Every row comes from one small tree of marks. Brackets hold a mark, then the marks that hang from it, in the order of their numbers. Every link used is in the known rows. Which tree was each row made from?
Known rows:
{J_5 J_505 {J_821 J_225}}: [-27.4   1.8  23.4 -13.2 -12.6 -38.6 -11.5   5.5   6.3 -20.5 -22.8  28.3
   7.5  29.4   2.5  -3.7   7.5 -43.9  44.7  26.7 -17.9  -4.8  -5.4 -25.6
  18.5  -7.5   0.5   6.9  -5.1  23.5  13.6  10.4]
{J_821 J_225 {J_240 J_539}}: [ 21.1  24.6  30.2 -29.1  10.2 -25.5  37.0 -12.4 -13.3  32.6  -0.7 -14.4
  -9.8 -12.1 -12.9  20.9   9.1 -17.4  26.8   2.7  16.7  -7.7 -30.9  22.1
  19.7 -12.7 -30.2   8.2  -4.1  -3.8  -6.8   8.5]
{J_240 J_264 {J_505 J_5} J_539 {J_821 J_225}}: [ -2.0 -20.7  -3.0  49.3 -31.7  67.2   2.0  15.4  21.5  43.7  23.9 -26.1
   8.5 -18.0   3.1   1.4  21.2  56.7 -38.4 -13.7  35.7  43.9  16.6  13.5
  -6.3   4.1   9.9   8.1 -22.5 -11.8  10.7 -14.2]
{J_240 {J_505 J_5}}: [-13.2  16.6   6.2  14.3 -17.1   7.7  16.6  12.4 -23.1   2.3  20.1   4.9
   1.4 -16.5 -32.0   0.0  -4.9  -7.7   5.4   9.2   6.4 -19.3   3.1   8.9
   3.9   5.7  -5.4   5.3  -9.6  17.6  -9.9  47.1]
{J_505 {J_240 J_264}}: [-17.4  15.8   9.1  -6.6 -14.8 -51.5  19.5  -6.1 -25.4 -15.6  11.1  10.0
  -4.9 -18.0 -31.2  24.9  16.0 -14.4  15.5   2.1  10.2  13.6  10.1  15.3
  -4.8 -25.1 -27.9 -16.6  -3.2 -10.7  10.3  39.5]
{J_240 {J_264 J_225} J_539 J_821}: [ 15.9  -5.7  -6.2  -4.6  11.4  36.2  23.7  15.2   2.0  -5.2  11.0   9.2
   1.4 -15.0  11.3  -4.6   7.9  33.0 -24.5   3.2  -9.4  -0.9   2.6  37.6
 -18.0  -5.0  -6.5   9.7  -6.4 -15.2  36.0  -8.4]
{J_264 J_225 {J_240 {J_505 {J_5 J_821}} J_539}}: [  7.0 -30.1 -30.6  14.4  30.4  47.8 -20.6   8.8   1.5 -23.1   4.3  -3.1
  -0.6  35.3  14.9 -25.6 -31.5  11.5 -14.1  14.2 -27.4 -42.6   0.6  -5.4
 -28.3   6.3  13.0  -2.8  16.0   1.4 -29.0  -5.4]
{J_264 {J_240 J_539 J_821}}: [  7.9  13.2 -12.1 -35.1  26.5  22.8  40.2   0.0   5.4 -27.0  18.9  -6.8
 -11.1 -18.5 -15.1 -17.2  -8.5   6.4   1.9   6.6  10.1 -22.5 -23.9  34.3
 -37.1  -9.1 -14.5  16.4 -13.3 -21.9   8.2  -9.3]
{J_225 J_821}: [ -2.5  37.1   5.9 -38.3   5.2 -23.9  37.5   4.7 -23.8 -25.9  29.2  21.6
 -19.8 -24.7 -23.8  -4.2   8.5 -46.3  12.3  -0.2   2.5 -34.3  -5.9   9.1
  -4.1   8.1 -17.5  -2.1  -3.7   9.4   1.9  30.9]
{J_283 {J_5 J_505 {J_821 J_225}}}: [-13.7  -3.7  21.2  -3.3  -8.6 -30.4 -36.0  -7.5   3.8 -10.1 -33.2  12.7
   8.9  11.7  11.4  -3.3  -5.7 -50.2  30.6  25.7 -20.3  -5.5  -9.4 -53.5
  31.3  19.8  22.3  11.4   0.0  35.4   6.9  -4.7]
{J_264 J_225 {J_240 {J_505 J_5} J_539}}: [ 17.5 -22.8 -30.8   4.4  37.0  35.8   4.6  12.8  -6.1  -5.0  23.2  -9.4
  -6.4  14.4  -9.6 -15.1 -33.1   9.2 -14.6  14.7 -13.0 -41.4 -14.1   9.0
 -12.7  10.1   3.0   3.9  16.9 -16.6 -29.6  14.5]
{J_264 {J_240 J_505}}: [ -8.3   3.9 -18.3 -40.8  18.6  -8.4  19.7  19.0 -16.3 -19.0  24.0  -6.9
  -4.9   3.3 -19.9  -8.9  -4.1 -23.2  30.2  20.8   0.2 -33.4 -28.3  21.8
 -10.6   4.3  -6.6  17.4 -13.0  -1.1  -2.1  13.2]
{J_240 {J_264 J_225} {J_505 J_5} J_539 J_821}: [ 10.3 -21.9 -20.8  39.3 -11.1  77.8  -1.3  21.7  10.7  17.1  23.1  -9.6
   9.2  -8.6  11.0 -15.4  -2.2  59.5 -47.9  -9.4   1.0   9.4  22.7  24.0
 -19.7  11.4  20.4   7.3  -4.0 -11.3  12.1  -5.7]
{J_505 J_5 {J_240 J_264 J_821}}: [-18.9   7.2  10.4  32.9 -48.5  -6.3   5.0 -27.4  -4.1   2.7  14.7  11.8
   2.3 -25.1 -37.7  19.7   4.0  14.1 -24.2 -17.2  21.9  37.9  23.6  11.1
 -13.5 -24.3 -11.5 -35.2  -6.8 -18.0  -3.5  35.2]
{J_264 J_225 J_240}: [ 13.1 -11.4 -11.3 -54.1  35.3 -29.7  26.1  -9.0 -17.1 -26.3  11.2  22.0
  -9.0  13.9 -15.3   3.1 -19.3 -50.8  26.4  30.1 -26.1 -61.8 -40.3  13.0
   0.1  -6.7 -17.1  -5.8  12.2 -16.9  -3.2  29.2]
{J_5 J_505 {J_821 {J_240 J_264 J_539}}}: [-12.6   6.9   0.4  -2.9  16.1 -21.8   0.6  10.9  10.1 -24.7 -26.7   4.4
   7.7  15.7  29.5  -5.2  -1.3  17.5  19.2  -8.0  -7.3  16.0  16.8   4.7
 -10.7  -4.7   0.4   5.2  -0.4  20.4   9.6 -18.0]
{J_821 J_225 {J_240 J_264 J_505}}: [  0.0 -11.6   6.4 -18.4 -22.7 -16.3   9.0   8.1  -4.9  44.8   1.9 -22.2
   9.0  -3.3  12.9  25.4  27.1   0.1  16.6  -3.3  25.6  22.8 -17.1  19.6
  28.5  -5.9 -10.4   4.5 -25.1   1.1   6.7  -1.0]
{J_225 {J_821 J_240}}: [  8.9  40.9   9.1 -46.7   3.8 -41.1  39.7 -14.6 -20.5  -7.5  13.9   8.4
 -17.1 -19.7 -24.9   5.4   2.0 -44.7  17.2 -17.8  11.9 -31.0 -17.2  15.5
   8.0   3.9 -19.9  -9.3  -2.1  14.7 -15.2  23.6]
{J_283 J_5}: [  3.9  28.5  17.8 -24.7  13.7 -27.9  15.9  -4.5 -31.0  -7.4   7.6   8.0
   2.3 -37.5 -23.9   9.6 -11.1 -46.5  19.3  20.8  -7.8 -36.3 -20.4 -10.9
  13.7  16.5  -7.2  17.4  -6.3  27.0   9.6  33.2]
{J_264 J_225 {J_240 {J_505 J_5} J_539 J_821}}: [ 11.1 -23.2 -36.5  11.4  17.0  71.8   0.6   3.9   8.4  -3.4  19.9  -7.2
  -0.9   8.2  -3.0 -25.7 -25.9  31.6 -32.4   0.9  -4.5 -26.8  -9.7  15.9
 -22.0  11.6  19.1   9.8   4.6 -22.3 -22.4 -10.4]
{J_283 {J_5 J_505 {J_821 J_225 J_240}}}: [ -7.2  -0.6  27.2 -13.5  -4.0 -45.0 -31.7 -29.6   6.0  12.5 -44.4   8.5
  13.6  14.9  18.3   4.2  -9.9 -47.1  38.5  11.3  -8.8  -0.3 -18.0 -49.4
  45.0  14.5  13.0   3.6  -0.2  35.9 -12.3 -13.1]
{J_505 J_5 J_240}: [-16.7  28.5  21.6  14.9 -23.6 -49.8  14.5 -25.1 -30.6  -8.4  12.1  21.1
  -9.0 -20.7 -60.9  20.5 -11.2 -29.5   9.1   1.6   5.1 -10.1   8.5  -0.5
  -0.2 -19.3 -25.3 -28.1  10.0  -2.5 -20.7  67.3]

Which tree is each row?
[-13.9   6.4  10.0  20.6  -1.7 -29.2 -49.9 -11.4  14.1 -14.0 -40.4   8.2
  -3.3  14.8   4.0  -7.2  -8.9 -19.9  14.9   5.3 -13.0  14.7  10.8 -58.4
  18.9   7.6  15.4   5.5  19.0  12.1  -0.3 -19.9] -> {J_283 {J_5 {J_505 {J_240 J_539}} {J_821 J_225}}}
[ 27.0  -2.3 -16.1 -19.5  28.9  15.4  29.1  21.3  -7.7 -15.3  27.3  13.0
 -18.3 -11.6  11.7  -7.7   2.0   0.7 -28.7  -3.7 -14.9 -22.0   7.3  18.4
 -15.6  10.8  -4.9  -3.0  16.5 -14.4  10.6  -0.6] -> {J_240 {J_264 {J_225 J_821}} J_539}
[ -0.4 -29.5  -7.8  24.8  -7.6  19.8  -2.2  19.6 -12.3  16.6  21.2   5.5
  12.7   1.0   0.6   6.4  -4.7  15.9 -19.4  10.8 -10.1  -8.4   5.2   9.9
   6.9   5.4   3.5 -10.7   0.1   6.7   1.5  36.5] -> {J_240 {J_264 J_225} {J_505 J_5}}
[ -6.2  11.4  22.8  39.4 -20.1 -15.3 -23.1 -22.7  -4.5   3.0  -9.6   2.1
  -7.8   8.1 -25.7   9.5  -0.1  -9.7  -4.2  -3.6   7.6   8.9  13.3 -21.5
  -4.6 -31.9 -14.0 -25.4  15.0  -3.6 -23.6  23.3] -> {J_505 {J_5 {J_821 J_225}} {J_240 J_539}}
[ 17.0 -12.4 -22.2   7.0  24.2  40.8 -32.1  12.9   4.1  17.2 -14.8 -18.9
  14.6  15.8  52.1  -5.4 -11.4  23.1 -13.0  -5.9 -23.1 -12.7   1.0  -7.6
  -0.5  26.5  25.5  11.6   6.8  30.7  -3.7 -38.7] -> {J_283 {J_5 {J_821 {J_240 {J_264 J_225} J_505 J_539}}}}
[  9.1   1.4  -5.5   0.7  13.8 -22.6  10.9   5.1  -8.9 -15.5   7.0  13.8
 -14.6  -4.3 -11.3  11.4   5.1  10.2  -7.3   3.3 -13.7  -3.7   9.1  19.9
  -6.9 -21.1 -15.8 -11.5  22.3 -25.6  10.2  15.6] -> {J_505 {J_240 {J_264 J_225} J_539}}
[ -9.5  -9.0 -13.3  13.9 -12.6  -1.4  -9.8   2.9  21.5 -21.6 -12.9  25.0
  -1.9   8.9   1.9  -9.7  -0.5  40.4 -15.6  -6.2 -12.9  27.0  26.6   5.4
  -7.5   0.1  15.0  -3.1  14.9 -28.7  21.4 -10.8] -> {J_5 {J_505 {J_240 {J_264 J_225} J_539 J_821}}}
[ -2.7 -10.0  -2.2  43.0  -1.9   1.4 -26.0 -12.3  -3.3 -15.6  -5.4  14.4
   4.0  17.8   0.1   6.6 -12.5  16.6 -27.3  -2.7 -20.2   7.0  34.9  -4.9
 -17.4 -25.8  -4.9 -36.1  30.5  -9.8 -13.7  19.6] -> {J_505 {J_5 J_821} {J_240 {J_264 J_225} J_539}}
[ -7.8 -12.2   4.3  30.5 -25.1  -3.0 -35.2 -10.2  27.4  15.5 -18.3  -5.6
   4.7 -15.0   6.3   3.4  10.5  25.8 -18.4  -9.3  13.7  60.2  18.9 -32.8
   9.9   9.7  26.4   8.2  -0.7 -18.8  17.9 -36.0] -> {J_283 {J_5 {J_505 {J_240 J_264 J_539 {J_821 J_225}}}}}
[ -2.8  -5.5 -23.4   1.2  12.8 -28.3  -8.7  16.0   6.7 -37.2   2.1  23.3
 -22.4  10.8   0.1 -15.6  -0.9   9.9 -16.6 -16.4 -13.2   8.0  29.9  -9.6
  -8.0   8.2  14.9 -13.3  34.0 -23.0  -1.1  -7.0] -> {J_5 {J_505 {J_240 {J_264 {J_225 J_821}} J_539}}}
[  8.7  16.8  26.7 -20.2   9.2 -16.3  13.1 -10.7  -3.9  14.7 -21.3  -7.6
   0.8   7.8   7.1   7.5   4.2 -15.5  26.6   1.3   6.2 -11.6 -14.0   3.8
   4.4 -20.0 -23.6   0.2  -1.5  12.2  -7.2  -8.3] -> {J_5 {J_821 J_225 {J_240 J_539}}}
[-16.9  14.3  -1.0  21.8 -31.6  39.9  10.1   4.1  -2.6   8.0  20.2   0.8
   8.3 -17.9 -28.6  -9.0   1.1  12.6  -9.6  -6.4  13.7  -3.8   3.1  17.7
 -11.4   9.1   7.4   9.2 -25.0   9.9  -1.7  23.8] -> {J_240 {J_505 J_5} J_821}
[ -7.4  20.7  -1.1 -13.6  -0.4   2.6 -25.5  -7.6 -11.7   0.7 -19.7 -11.0
  13.5   0.4  15.1  -0.7 -11.4 -21.2  24.3  -1.9  -9.7 -23.3  -8.7 -15.2
  10.8  20.0  13.8  12.8 -12.7  50.9 -14.1 -12.8] -> {J_283 {J_5 {J_821 {J_240 J_505}}}}
[  1.1  13.9  -1.9  -2.5  -0.6  31.4  35.6  13.9   1.0  -6.4  18.7  -5.0
   0.6 -29.5  -2.8  -2.2  16.9  33.5 -15.6  -5.0  15.5  14.6   8.9  39.4
 -27.8  -7.7 -18.2  14.2 -21.0 -13.6  35.6  -0.7] -> {J_240 J_264 J_539 J_821}
[  5.4 -15.5 -20.7 -18.7   3.0  49.7   9.2  10.6  18.1  12.2  14.0 -24.0
  -5.6   2.8  -1.5 -18.0   8.6  17.5  -5.5   1.0  21.3   0.7 -30.3  22.8
 -15.3   7.6   8.3  28.9 -22.9 -27.6   4.9 -38.4] -> {J_264 {J_240 J_505 J_539 {J_821 J_225}}}
[ 22.6  44.8   0.7 -38.0  24.5 -18.2  44.2  -1.5 -15.3 -10.5  15.6  -4.1
 -20.7 -22.7 -16.1  -2.5  -3.0 -19.9   6.3 -21.3  14.6 -28.3 -11.3  22.7
  -8.7   8.5 -20.3   1.7   7.6   5.0 -12.8   3.5] -> {J_225 {J_821 {J_240 J_539}}}
[ 19.4   6.1  20.8 -20.2   9.2 -20.6  29.0  -2.6  -8.3  38.0   7.2 -20.2
  -2.1 -14.2   4.0  29.2  18.6   6.7   6.4  -2.1  26.3  22.0 -17.1  21.9
  13.9 -16.0 -30.0  -0.9  -6.4 -10.8   5.6  -1.6] -> {J_821 J_225 {J_240 J_264 J_539}}
[ 12.4  -5.7   1.0  -2.2  -3.0  10.3  14.2  20.6   1.2  46.6   6.7 -32.1
   1.8  -4.7  17.0  18.6  24.1  27.9   2.4  -9.6  30.2  22.3 -14.0  24.9
  15.4  -2.5  -8.1   9.3 -14.7  -5.3   6.6 -19.0] -> {J_821 J_225 {J_240 J_264 J_505 J_539}}
[  3.4 -17.5  11.8  11.9  -3.2 -13.3  -6.2 -28.3  -9.7  12.0 -10.0  19.0
  18.5  18.5  10.3  18.9 -15.9  -5.4  -4.5  -2.1 -20.9  -7.9   7.3   0.6
   2.3 -16.0 -10.3 -38.9  10.8  18.2 -22.1  29.6] -> {J_505 {J_5 {J_821 {J_240 {J_264 J_225}}}}}
[ -0.4  11.8  34.3 -31.0 -11.0 -39.7   7.2 -28.8  -8.1  19.8 -21.3   5.3
   8.1  14.4  -0.8  20.9  13.5 -43.6  41.1   5.0  -1.4 -12.2 -20.9  -1.6
  21.5 -22.1 -25.2 -10.3  -9.8  22.5  -5.4  10.3] -> {J_5 {J_821 J_225 J_240}}
[ -7.4 -12.2 -14.4  23.5  14.1 -11.5 -52.1   1.4  10.1 -33.4 -34.4  18.4
   7.3  20.3  25.3 -10.9 -19.5   5.3 -10.1   6.0 -39.0   5.0  28.5 -43.9
   2.4  13.3  30.9  -6.1  33.8   5.1   6.9 -23.5] -> {J_283 {J_5 {J_505 {J_240 {J_264 J_225} J_539}} J_821}}
[-24.5   3.9  18.2   7.2 -24.7 -54.4 -55.0 -25.7   6.4 -17.7 -41.9  20.0
   6.0  15.6  -6.7   0.3  -8.2 -47.8  30.0  13.5 -16.8  10.7   3.2 -63.0
  28.9   1.5  21.6  -8.7   9.9  18.7  -3.0  -0.1] -> {J_283 {J_5 {J_505 J_240} {J_821 J_225}}}
[  1.7 -15.6  -6.7  -7.7  22.9 -15.4  -8.7   7.6  12.8 -19.6 -32.9  16.3
   8.7  37.4  39.9  -9.2  -9.9  16.7  13.1   3.1 -30.0  -3.6  17.6  -3.6
   2.4  -1.9   8.6  -5.1  17.8  10.2   4.8 -20.3] -> {J_5 J_505 {J_821 {J_240 {J_264 J_225} J_539}}}
[  9.3  -5.1  21.8  28.0  -8.0   4.6  -3.2 -24.0   1.6  35.0  -6.4 -16.3
   6.0   3.3  16.3  21.2   2.3  13.6 -12.5  -9.9  18.2  26.9   4.9  -3.7
   0.7 -20.0 -19.3 -26.3   3.4   2.6 -19.6   2.9] -> {J_505 {J_5 {J_821 J_225 {J_240 J_264 J_539}}}}
[ 22.2  -7.8 -19.6 -36.7  35.2  26.8  26.2  -0.1   3.8 -24.3  11.8   8.4
  -8.9   1.8  -3.7 -19.2 -17.8   1.3  -3.3  15.3 -15.6 -37.5 -27.2  30.3
 -26.1  -6.0  -4.8  12.0   0.3 -27.2   8.9 -12.1] -> {J_264 J_225 {J_240 J_539 J_821}}
[ -6.1  -9.3  13.7  -0.4   0.4 -22.8  -6.7   4.7  20.5   7.9 -32.0  -2.8
   5.8  26.5  34.0   3.2   7.6  11.3  19.5  -0.4   4.9  32.9  10.5  -9.1
  10.6 -10.8   0.6  -1.0   0.3   4.7  12.4 -22.9] -> {J_5 J_505 {J_821 J_225 {J_240 J_264 J_539}}}
[  4.2  -8.9  -3.9   5.0  -7.1  20.9  -8.1  14.3   9.7  31.5 -12.9 -28.7
   8.7  19.5  37.3   5.7  24.8  26.9   5.5 -11.4  14.6  21.1   2.7  12.9
   1.6  -3.4  -1.9   5.7 -19.3  10.2   8.9 -36.0] -> {J_5 {J_821 J_225 {J_240 J_264 J_505 J_539}}}
[ -5.8   4.5 -19.5  12.5 -12.1  59.7  23.3  38.1  12.0  -3.3  19.0 -16.3
   5.8 -19.7   4.2 -11.7  20.0  57.1 -22.4 -12.6  19.9  19.8  13.1  38.8
 -30.4   5.2   5.8  25.4 -31.8  -4.2  33.9 -23.7] -> {J_240 J_264 J_505 J_539 J_821}
[ 18.8  -6.4 -22.6 -59.8  35.7 -17.3  29.6  -8.0 -11.2 -35.7  25.0  21.3
 -18.8   9.1  -8.8 -15.2 -17.0 -58.8  -0.8  12.7 -25.4 -58.1 -31.0   2.6
  -7.4   8.8  -5.3 -11.4  15.5 -17.1 -16.0  13.2] -> {J_264 {J_225 J_821} J_240}
[-23.0 -10.5   2.4  25.7 -13.6 -34.0 -28.3   7.2  17.1 -19.6 -26.5   6.0
  -0.9  26.9  12.3   3.6  15.5  12.0   4.8   1.9  -0.4  41.9  31.8 -19.3
   1.7 -19.0   6.0  -8.6  12.2  -9.6  12.8 -10.5] -> {J_5 {J_505 {J_240 J_264 J_539}} {J_821 J_225}}
[ 11.1  11.5 -20.7  21.4   0.9  34.5  12.1  10.0  -6.1  22.3  29.8 -32.7
  -9.5 -15.9   3.8  -2.1  -8.0  39.2 -37.8 -37.5  34.7  11.5  19.9  11.5
 -14.7  20.4   8.5  -9.4   3.9   3.0 -30.6  -2.8] -> {J_225 {J_821 {J_240 J_264 {J_505 J_5} J_539}}}
[-19.0   4.2  31.8  27.7 -40.2 -37.9 -25.7 -39.4 -15.0   1.6  -9.3  13.6
   3.3   9.5 -33.0  20.6   3.1 -38.2  10.8   2.0  -1.5   8.5   6.9 -30.7
  11.1 -30.9 -14.6 -36.3   9.8   1.3 -24.0  39.2] -> {J_505 {J_5 {J_821 J_225}} J_240}
[  1.9   3.3  10.2 -11.8 -11.9  -0.6 -31.2 -15.0  -4.8  33.5 -27.6 -19.3
  12.8   7.9  21.1  10.3   2.7 -31.5  21.0  -2.3  -2.3  -9.8 -24.0 -31.8
  31.9  18.6  14.1  11.7 -16.4  40.0 -14.2 -19.4] -> {J_283 {J_5 {J_821 J_225 {J_240 J_505}}}}
[-18.4  -5.0   3.1  23.6 -33.8 -10.2  -6.7   2.1  27.6   0.9 -12.9   1.7
  -3.7  -0.4  -2.5   0.9  19.3  31.5  -6.7 -16.5  22.0  60.3  21.6  -2.9
   2.1 -11.7   3.0  -2.9  -1.6 -33.3  22.0 -20.5] -> {J_5 {J_505 {J_240 J_264 J_539 {J_821 J_225}}}}
[  7.4 -20.7 -13.8  19.0  -8.8  61.2  -0.9  -1.3  21.4  20.8  20.1 -29.3
  -2.7   0.4 -11.8 -14.8  -7.3  27.1 -23.8  -3.8  29.4   8.0 -18.1   8.9
 -14.9   9.1  10.1  10.2 -14.2 -29.2 -18.9 -19.0] -> {J_264 {J_240 {J_505 J_5} J_539 {J_821 J_225}}}
[ -0.4  -9.7 -10.3  16.1 -22.7  56.4   7.6  29.4  19.7  28.2  15.4 -24.1
   5.8 -16.3  15.4  -4.5  32.5  45.0 -21.3  -8.5  25.6  37.2   2.1  29.5
  -9.3   5.5   7.4  27.4 -34.7 -16.0  35.1 -34.6] -> {J_240 J_264 J_505 J_539 {J_821 J_225}}
[  3.2  10.9   2.8  -0.5 -19.5  45.1  13.0  22.8  16.1  23.7   8.7 -20.1
  -3.3  -8.0  -5.1 -11.9  23.9  23.6  -3.9  -6.9  18.7   7.6 -10.6  24.4
  -2.4   7.6   5.2  34.8 -26.7  -4.9  22.7 -22.6] -> {J_240 J_505 J_539 {J_821 J_225}}
[  7.9  -8.5 -27.3  13.7  18.8 -12.7 -27.9   5.3   5.0 -24.9  -0.4  13.8
 -17.5  -3.2  11.8 -14.8 -17.3  -1.8 -33.0 -12.9 -18.8   2.5  27.5 -38.7
   5.8  30.4  29.6  -6.2  40.8 -11.5  -6.4 -16.8] -> {J_283 {J_5 {J_505 {J_240 {J_264 {J_225 J_821}} J_539}}}}
[-13.6   9.6  -4.7  21.2   9.2 -33.5 -15.6   7.5  -5.8 -22.9  -9.8   0.6
  -4.4 -19.4  -8.3   4.9  -8.5  11.8  -4.9   0.7   0.6  26.4  23.8 -27.4
   5.2  13.1  13.3   4.0  14.7  -2.7  11.0   0.5] -> {J_283 {J_5 {J_505 {J_240 J_264 J_539}}}}
[ 22.4 -10.5 -46.0 -39.3  50.1  34.9  16.0  26.2   1.6 -28.4  31.9  -7.1
 -23.2  15.5   6.3 -37.8 -11.7  -4.5 -16.4   0.2 -15.7 -52.7 -16.5   9.8
 -17.0  22.6  14.8  14.5  15.4 -18.7 -17.4 -21.4] -> {J_264 {J_225 J_821} {J_240 J_505 J_539}}
[ -9.0  -0.2  33.9  15.5 -21.4 -15.8  -8.0 -22.6  -9.7  12.6  -1.8  16.2
   7.1   5.9 -14.9  12.7  -1.1 -42.3  11.3  14.6  -5.1 -10.4  -8.1 -19.3
  11.6 -19.6 -15.9 -18.1  -5.4  18.0 -14.5  35.9] -> {J_505 {J_5 {J_821 J_225}}}
[-10.2 -17.3  17.4  -1.1 -16.0 -36.2 -36.0 -21.2  12.0  18.6 -38.3   0.3
  20.2  14.8  35.6  14.9  -2.8 -24.8  26.5   5.4  -4.4  24.9  -3.2 -45.3
  32.4  17.6  17.2  -2.3  -2.4  29.5   2.4 -23.3] -> {J_283 {J_5 J_505 {J_821 J_225 {J_240 J_264}}}}
